What can hang from each mark
V: U
N: J
J: H L Q
H: J V
Q: C J
U: V
L: J
C: Q

Each row was made from one small tree. The marks that hang from a mark follow it in brackets, in alphabetical order. Every link used is in the known rows. Write each row's tree.
Known rows
L{J}: [-0.04 -0.12  0.17 -0.11 -0.17 -0.03 -0.19  0.37 -0.11 -0.16 -0.06  0.14
 -0.10 -0.20 -0.34 -0.13]
C{Q{J}}: [ 0.08  0.09  0.19 -0.16 -0.15 -0.01 -0.23  0.26 -0.08 -0.15  0.08  0.16
  0.16 -0.23  0.09 -0.06]
Q{C J}: [ 0.14 -0.01  0.40 -0.21 -0.09 -0.18 -0.46  0.30 -0.22 -0.05 -0.28  0.13
 -0.07 -0.08 -0.39 -0.08]
Q{C J{H{V{U}} L}}: [ 0.14 -0.21  0.25 -0.18  0.05 -0.15 -0.22  0.03 -0.16 -0.18 -0.13  0.09
 -0.22 -0.10  0.04 -0.04]
L{J{H Q{C}}}: [ 0.02 -0.17 -0.06 -0.08 -0.06 -0.25 -0.22  0.27  0.20 -0.11 -0.19 -0.07
 -0.08 -0.03 -0.58 -0.13]
C{Q{J{H L}}}: [ 0.09 -0.05  0.08 -0.18 -0.02 -0.08 -0.18  0.10  0.17 -0.23  0.12  0.07
  0.09 -0.22  0.30 -0.02]
J{H{V} Q{C}}: [ 0.06 -0.20  0.14 -0.01 -0.01 -0.20 -0.17  0.06  0.11 -0.20 -0.12  0.01
 -0.09  0.05 -0.38 -0.17]
J{H L Q}: [ 0.02 -0.32 -0.03 -0.10  0.19 -0.14 -0.17  0.03  0.48 -0.39  0.03 -0.11
 -0.04  0.13  0.22  0.00]
N{J{H{V{U}} L Q{C}}}: [ 0.08 -0.21 -0.11 -0.07  0.07 -0.10  0.02 -0.03  0.27 -0.19 -0.18 -0.10
 -0.07  0.01 -0.06  0.04]
Q{J{H}}: [ 0.02 -0.07  0.23 -0.09 -0.13 -0.05 -0.34  0.09 -0.03 -0.33 -0.22  0.13
 -0.10 -0.21 -0.23 -0.09]
H{J{L Q} V{U}}: [-0.02 -0.25  0.21 -0.04  0.08  0.02  0.13 -0.06 -0.17 -0.30  0.33  0.12
  0.21  0.04  0.54  0.13]
J{H{V}}: [-0.04 -0.22  0.27  0.01 -0.17  0.02 -0.12  0.05 -0.05 -0.37  0.00  0.20
 -0.19 -0.24 -0.16 -0.25]
H{V{U}}: [-0.03 -0.18  0.37 -0.05 -0.20  0.20 -0.03  0.26 -0.47 -0.31  0.15  0.28
 -0.18 -0.19  0.16 -0.19]
C{Q{J{H{V{U}} L}}}: [ 0.08 -0.08  0.07 -0.14 -0.03  0.02 -0.04  0.06 -0.05 -0.26  0.21  0.13
  0.04 -0.24  0.45 -0.03]
J{H{V{U}}}: [-0.05 -0.25  0.21  0.01 -0.20  0.11 -0.09  0.14 -0.17 -0.41  0.08  0.19
 -0.24 -0.24  0.00 -0.27]
U{V}: [-0.19 -0.16  0.48 -0.10 -0.23  0.04 -0.34  0.31 -0.29 -0.11  0.12  0.47
 -0.12 -0.21  0.08 -0.15]
J{H{V} Q}: [-0.02 -0.21  0.10  0.04 -0.03 -0.05 -0.07 -0.02  0.12 -0.35 -0.04  0.06
 -0.05 -0.01 -0.19 -0.12]
N{J{H{V} L Q}}: [ 0.02 -0.19 -0.10 -0.02  0.07 -0.05  0.07 -0.16  0.37 -0.29 -0.17 -0.05
 -0.02 -0.03 -0.04  0.10]

Which tree is each row?
[ 0.00 -0.36 -0.01 -0.05  0.16 -0.01  0.05 -0.04  0.16 -0.42  0.14 -0.03
 -0.12  0.09  0.41  0.00] | J{H{V{U}} L Q}
[ 0.01 -0.33  0.06 -0.04  0.19 -0.09  0.01 -0.14  0.28 -0.37  0.07 -0.01
 -0.08  0.08  0.25  0.02] | J{H{V} L Q}
[ 0.10 -0.33  0.01 -0.15  0.20 -0.28 -0.27  0.11  0.46 -0.23 -0.05 -0.15
 -0.07  0.19  0.03 -0.05] | J{H L Q{C}}
[-0.02 -0.12  0.03  0.02 -0.24  0.11 -0.01  0.06 -0.01 -0.31 -0.17  0.12
 -0.13 -0.29 -0.24 -0.14] | N{J{H{V{U}}}}
[ 0.11  0.01  0.17 -0.22 -0.02 -0.04 -0.17  0.18  0.03 -0.16  0.14  0.11
  0.15 -0.17  0.37  0.04] | C{Q{J{L}}}
[ 0.04 -0.25  0.24 -0.07  0.10 -0.10  0.05  0.00 -0.16 -0.17  0.26  0.09
  0.19  0.08  0.40  0.09] | H{J{L Q{C}} V{U}}
[ 0.01 -0.19  0.19 -0.09  0.11 -0.15 -0.15  0.04  0.23 -0.26  0.17  0.01
  0.30  0.10  0.29  0.13] | H{J{L Q}}
[ 0.07 -0.19  0.22 -0.13  0.13 -0.27 -0.23  0.10  0.23 -0.14  0.11 -0.02
  0.28  0.15  0.16  0.09] | H{J{L Q{C}}}
[ 0.06 -0.20  0.06 -0.06 -0.02 -0.24 -0.35  0.22  0.30 -0.21 -0.15 -0.09
 -0.05  0.09 -0.40 -0.19] | J{H Q{C}}
[ 0.01 -0.08 -0.12  0.01 -0.10 -0.06 -0.14  0.06  0.38 -0.28 -0.29 -0.08
  0.04 -0.07 -0.41 -0.03] | N{J{H Q}}
[ 0.09 -0.05  0.12 -0.14 -0.01 -0.05 -0.06 -0.01  0.04 -0.22  0.15  0.13
  0.07 -0.24  0.32 -0.01] | C{Q{J{H{V} L}}}
[-0.05 -0.21 -0.07  0.00 -0.10 -0.03  0.03  0.14 -0.06 -0.26 -0.04  0.03
 -0.11 -0.11 -0.28 -0.09] | L{J{H{V{U}} Q}}
[ 0.08 -0.37  0.03 -0.10  0.17 -0.15 -0.06  0.03  0.17 -0.26  0.07 -0.08
 -0.15  0.14  0.23 -0.05] | J{H{V{U}} L Q{C}}
[ 0.17 -0.11  0.36 -0.28  0.09 -0.21 -0.40  0.21 -0.08 -0.07 -0.20  0.08
 -0.10 -0.01 -0.04  0.02] | Q{C J{L}}
[ 0.15 -0.17  0.24 -0.22  0.07 -0.26 -0.40  0.10  0.10 -0.15 -0.23  0.02
 -0.15 -0.07 -0.12 -0.04] | Q{C J{H L}}
[ 0.03 -0.10  0.36  0.00 -0.03 -0.17 -0.05 -0.02 -0.15 -0.11  0.07  0.16
  0.26  0.01 -0.16  0.00] | H{J{Q{C}} V}
[-0.02 -0.21  0.42 -0.05  0.02 -0.03  0.04 -0.12 -0.14 -0.26  0.26  0.27
  0.15 -0.14  0.35  0.04] | H{J{L} V}
[-0.06 -0.15  0.39  0.01 -0.20  0.11  0.02  0.09 -0.43 -0.29  0.27  0.30
  0.12 -0.21  0.22 -0.08] | H{J V{U}}
[-0.07 -0.21  0.06 -0.02 -0.20  0.03 -0.01  0.20 -0.19 -0.28  0.01  0.16
 -0.23 -0.30 -0.25 -0.20] | L{J{H{V{U}}}}
[ 0.01 -0.18  0.01 -0.04 -0.06 -0.22 -0.07  0.14  0.04 -0.10 -0.15  0.01
 -0.11 -0.06 -0.56 -0.11] | L{J{H{V} Q{C}}}
[ 0.02 -0.08  0.29 -0.04 -0.12  0.00 -0.19 -0.04 -0.21 -0.32 -0.19  0.20
 -0.14 -0.25 -0.21 -0.08] | Q{J{H{V}}}
[ 0.08 -0.33  0.09 -0.10  0.21 -0.24 -0.08 -0.06  0.28 -0.21  0.00 -0.05
 -0.11  0.15  0.06 -0.03] | J{H{V} L Q{C}}
